Each row was made from one small tree. Brackets hold a mark, then the marks that hang from it, in the order of their numbers. Every link used is in the known rows. Write each row's tree.
Known rows:
(Z615 Z779 (Z952 Z649)): [-2.01  0.17 -2.68  4.56  0.11 -0.08  2.47 -3.31  1.30  2.45  3.03 -0.47
  2.65 -1.90 -3.15 -1.65  0.62  0.92 -0.30  1.73 -1.07 -1.37]
(Z779 (Z963 Z615)): [-0.82 -1.83  1.46 -2.28 -1.01 -0.67  2.04 -2.99  0.57  0.52  4.00 -0.45
  1.95  0.32 -3.41 -1.17  2.06  0.68 -2.11  2.61  0.26 -2.34]
(Z963 (Z615 Z779)): [-0.74 -0.74  0.52 -2.77 -1.25 -0.87  2.20 -2.59  0.76  1.28  2.60  0.29
  2.10 -1.17 -3.37 -0.48  0.26  1.36 -1.14  2.74  0.69 -2.03]
(Z952 Z649): [-1.42 -1.61 -1.59  1.83 -0.28  1.24  2.54 -3.55  1.81  2.14  2.01 -0.08
  3.31 -0.32 -4.40 -0.69  2.28 -0.72  2.65  2.86 -1.47 -2.47]
(Z615 (Z779 Z963) (Z952 Z649 Z994)): [-1.75 -0.71 -2.25  9.13  0.90  0.65  2.07 -3.62  1.20  0.28  2.21 -1.48
  3.13 -2.26 -1.92 -2.01  1.21  2.41 -3.65  1.58 -2.08 -0.92]
(Z952 Z649 (Z994 (Z615 Z779))): [-0.71 -1.30 -0.65  4.31  1.06  2.66  2.30 -2.40  1.08  0.58 -1.10 -0.58
  4.42 -1.48 -2.53  0.06 -0.40  1.34 -0.15  2.44 -1.60 -1.80]
(Z952 Z615 Z649 Z994): [-0.48 -1.23 -2.72  4.84  0.65  2.34  1.52 -4.05  2.69  0.56  0.28 -0.73
  4.62 -0.50 -3.40  0.65  1.53  0.68  2.11  4.18 -3.64 -2.84]
(Z649 (Z952 Z994)): [-1.06 -2.25 -2.30  0.07 -0.50 -0.14  1.91 -1.34  1.36  1.80  1.70  0.61
  2.98  0.22 -4.16  0.29  1.29  0.38  1.22  4.47  0.80 -0.99]
(Z779 Z963): [-1.26 -2.82 -0.43  1.61 -0.70  0.42  2.37 -2.35  0.41  1.44  4.73 -0.61
  2.55  1.00 -3.73 -2.11  2.19 -0.05 -1.68  2.64  0.56 -1.18]
(Z649 (Z952 (Z615 Z779))): [-0.70  1.05 -2.03 -2.70 -0.54  0.02  1.18 -1.36  1.32  1.26  2.87  0.07
  2.27 -0.71 -3.65 -1.23 -1.14  0.36  0.33  3.76  0.27 -1.04]
(Z963 (Z615 (Z952 (Z649 Z994))) Z779): [-1.86 -0.43 -1.30 -1.04  0.89 -2.83  3.41 -3.09  2.60  0.95 -1.78 -0.53
  2.61 -0.08 -2.72  1.34  0.92  1.37 -0.24  3.36 -2.25 -2.80]
(Z963 (Z615 (Z952 Z649)) Z779): [-1.82  0.78  0.50  1.05  0.48 -1.59  2.73 -3.65  1.99  1.13  1.04 -0.01
  1.44 -0.75 -2.34  0.42  1.44  0.58  0.61  2.94 -0.83 -3.03]
(Z994 Z952): [-1.80 -3.27 -0.35 -0.66  0.26  0.21  2.01 -1.48  1.54  2.60  4.11 -0.39
  2.28  0.33 -5.33 -0.22  1.05 -0.78  1.37  4.37  2.22 -1.97]
(Z779 (Z963 (Z615 (Z952 Z649)))): [-1.64  0.21 -0.15  1.10  0.09 -1.08  2.03 -4.28  1.16  0.76  3.69 -1.14
  1.80 -1.09 -2.99 -1.41  2.26  1.00 -1.71  1.68 -1.72 -2.78]
(Z963 Z779): [-1.50 -2.17  0.19  1.35 -0.32 -0.15  3.08 -1.72  1.12  1.91  1.81  0.46
  2.20  1.24 -3.19 -0.28  1.38 -0.34  0.58  3.94  1.60 -1.43]
(Z952 (Z615 (Z779 Z963)) (Z994 Z649)): [-1.01 -1.15 -2.18  4.82  0.14  1.27  0.38 -2.46  0.62 -1.06  3.04 -1.70
  3.83  0.18 -1.45 -1.12 -0.43  1.50 -2.90  3.44 -1.80 -2.13]
(Z994 (Z615 (Z779 Z963)) (Z952 Z649)): [-1.73 -0.89  2.08  1.41  2.26  2.42  1.50 -1.70  0.85 -0.30  2.07 -2.01
  2.37 -1.55 -3.33 -1.82 -0.87  0.11 -1.72  1.83  0.54 -2.05]
(Z779 (Z963 (Z615 (Z952 (Z994 Z649))))): [-1.83 -1.75 -1.39  2.53 -0.27 -1.87  1.18 -2.97  0.24  0.30  3.89 -1.24
  2.58  0.54 -1.77  0.05  1.26  1.68 -2.93  3.08 -0.19 -2.98]
(Z963 Z615): [-0.75 -1.85  0.48 -3.49 -1.31 -0.94  2.33 -2.75  1.05  1.91  2.95  0.39
  2.33  0.27 -4.07  0.20  1.52  0.32  0.42  3.43  0.61 -2.67]

Which tree is each row?
[-1.03 -1.47 -1.92 -1.07  1.02  0.97  3.03 -1.77  1.54  0.98 -2.12 -0.95
  4.67 -0.53 -3.53  0.06 -1.04  0.82 -0.20  2.23 -2.41 -1.66]	(Z952 (Z649 (Z994 (Z615 Z779))))
[-1.64 -0.88  1.00  0.10  1.81  2.23  1.78 -1.63  1.38  0.98  0.88 -1.17
  2.78 -1.72 -3.91 -0.45 -1.32 -0.27  0.91  2.66  0.62 -2.32]	(Z994 (Z615 Z779) (Z952 Z649))
[-1.12 -1.56 -0.80  0.11  1.34  1.25  2.73 -1.89  0.92 -0.36 -1.16 -1.86
  4.18 -0.48 -2.91 -1.32 -0.54  1.23 -2.97  1.40 -2.38 -1.27]	(Z952 (Z649 (Z994 (Z615 (Z779 Z963)))))
[-1.72  0.36 -0.31  4.01  1.17  0.91  2.24 -2.47  0.07  0.71  2.55 -1.74
  2.59 -1.15 -2.08 -2.63 -0.42  1.08 -3.33  0.61 -0.69 -1.13]	(Z994 (Z615 (Z779 Z963) (Z952 Z649)))
[-0.22 -1.35 -2.34  4.14 -0.17  1.29  1.53 -2.49  1.56  0.60  1.33 -0.46
  4.10 -0.60 -2.81 -0.14 -0.37  1.99 -1.46  4.01 -1.39 -1.26]	(Z952 (Z615 Z779) Z994)
[-1.64 -0.48  0.63 -0.53 -0.29 -2.71  2.90 -2.44  1.06  1.88  2.36  0.29
  1.19  0.51 -2.40  0.30  0.89  0.91 -1.05  3.57  1.57 -2.15]	(Z963 (Z615 Z952) Z779)
[-1.00 -0.97 -1.42  2.29 -0.53 -1.71  2.11 -2.71  0.90  1.38  1.73 -0.11
  2.65 -1.73 -2.32  0.26  0.09  3.06 -3.12  2.97  0.44 -1.48]	(Z963 (Z615 Z779 (Z952 Z994)))
[-0.77 -0.04 -2.81 -3.49  0.29 -0.89  1.40 -1.00  1.58 -0.38  1.36 -1.29
  2.93 -0.06 -3.38 -1.54 -1.19  1.46 -2.89  3.37 -1.55 -0.44]	(Z649 (Z952 (Z615 (Z779 Z963))) Z994)
[-0.60 -0.98 -0.87 -0.81  0.30  0.84  1.78 -0.12  0.34  1.01 -0.14  0.21
  3.16 -0.53 -2.93  0.00 -1.42  1.15 -1.15  3.41  1.51 -0.45]	(Z649 (Z952 (Z994 (Z615 Z779))))
[-0.75  0.80 -1.80  2.35  0.16  1.82  1.56 -3.67  2.05  0.68  1.87 -0.72
  3.49 -1.71 -3.33 -1.12  0.00  0.52  1.17  2.86 -2.97 -2.32]	(Z952 (Z615 Z779) Z649)
[-1.37 -1.99 -3.03 -1.01  0.51 -1.43  3.28 -0.48  0.42  2.51  0.20 -0.92
  3.86  0.52 -3.18 -0.31 -1.84  1.72 -3.21  2.37  0.29 -0.25]	(Z649 (Z994 (Z615 Z779 Z952)))
[-0.50 -2.46 -0.47  2.58  0.25  1.59  2.43 -1.14  0.27  1.18  0.06 -0.29
  4.09 -0.14 -2.62  0.04 -0.94  1.57 -2.03  2.94  0.76 -0.79]	(Z952 (Z994 (Z615 Z779)))
[-0.88  0.77 -0.71  3.76  0.50  2.13  1.25 -3.86  1.62 -0.60  2.82 -1.64
  3.01 -1.56 -2.60 -2.47  0.44  0.90 -1.56  2.05 -3.17 -1.97]	(Z952 (Z615 (Z779 Z963)) Z649)
[-2.14 -1.85  0.24 -2.11  0.99  0.83  1.08 -0.10  0.13  1.33  2.88 -1.20
  2.71  0.23 -3.36 -0.06 -2.32 -0.83  0.39  3.46  2.72 -2.64]	(Z994 (Z615 Z779) Z649 Z952)
[-0.41 -0.78 -2.87 -0.28 -0.09  0.46  1.05 -1.82  1.93  1.10  1.64  0.05
  3.41  0.40 -3.79  0.53  0.35  0.55  1.45  5.19 -0.66 -1.46]	(Z649 (Z952 Z615 Z994))
[-0.38  0.21 -2.65  0.59 -0.05  0.54  0.91 -1.49  1.66  0.40  1.20 -0.09
  3.12 -1.09 -3.00 -0.20 -0.93  1.57 -0.37  4.42 -0.55 -0.89]	(Z649 (Z952 (Z615 Z779) Z994))
[-1.68 -0.74 -2.32  1.86 -0.54 -2.01  1.31 -2.56  0.44  0.95  2.36 -0.45
  2.86 -0.87 -1.66  0.64 -0.46  2.23 -2.02  3.18  0.00 -2.73]	(Z963 (Z615 Z779 (Z952 (Z994 Z649))))
[-2.02 -0.95 -4.47  2.51  0.56 -1.23  3.19 -2.73  2.06  2.10  0.16 -0.93
  3.78 -1.29 -3.57 -0.66  0.16  1.60 -1.18  2.06 -2.41 -1.16]	(Z615 Z779 (Z952 (Z649 Z994)))
[-1.38  1.32 -2.84 -3.15 -0.72 -0.27  0.27 -1.20  0.99  0.82  3.55 -0.31
  2.44 -0.06 -3.00 -0.75 -1.71 -0.41  1.41  4.03 -0.05 -2.26]	(Z994 (Z649 (Z952 (Z615 Z779))))
[-1.48 -3.17  0.42 -2.31  1.92  0.24  2.21  0.19  0.67  0.06  1.07 -2.19
  3.13  0.22 -3.79 -0.90 -1.80  1.19 -4.25  2.88  1.49 -0.83]	(Z649 (Z994 (Z615 (Z779 Z963)) Z952))
[-2.06 -1.77 -2.23 -0.41 -0.05 -0.64  1.95 -1.15 -0.41  2.95  3.90 -0.75
  3.13  2.11 -2.95 -0.14 -0.67 -0.80  0.51  2.90  1.21 -2.40]	(Z994 (Z615 Z952) Z649)
[-2.15 -0.99 -3.46  3.78  0.91 -0.90  2.89 -2.86  1.54  0.76  1.41 -1.81
  3.35 -1.31 -2.95 -2.07  0.57  2.04 -3.63  1.24 -2.74 -0.84]	(Z615 (Z779 Z963) (Z952 (Z649 Z994)))
[-1.55  1.21 -0.83  0.72 -0.20 -1.16  2.21 -3.93  1.42  1.40  2.25 -0.31
  2.05 -2.62 -2.86 -0.62  0.41  1.64 -0.89  1.67 -1.25 -2.51]	(Z963 (Z615 Z779 (Z952 Z649)))
[-1.57  0.42 -1.27  2.72  0.81  0.84  2.51 -2.32  0.61  2.04  1.45 -0.86
  3.03 -1.32 -2.65 -1.25 -0.85  0.69 -0.79  1.52 -0.42 -1.44]	(Z994 (Z615 Z779 (Z952 Z649)))
[-0.82 -0.38 -2.64  1.63  0.98  0.93  1.87 -3.24  2.32 -0.92  0.06 -2.13
  4.13 -0.95 -2.98 -1.52 -0.09  1.63 -2.40  2.39 -4.69 -1.78]	(Z952 (Z615 (Z779 Z963)) (Z649 Z994))
[-1.31 -0.85 -0.71  4.54  0.60 -0.55  1.92 -4.40  1.56 -0.04  1.96 -1.25
  2.77 -1.47 -2.30 -0.35  2.36  2.20 -2.39  2.30 -2.39 -2.72]	(Z779 (Z963 (Z615 (Z952 Z649 Z994))))
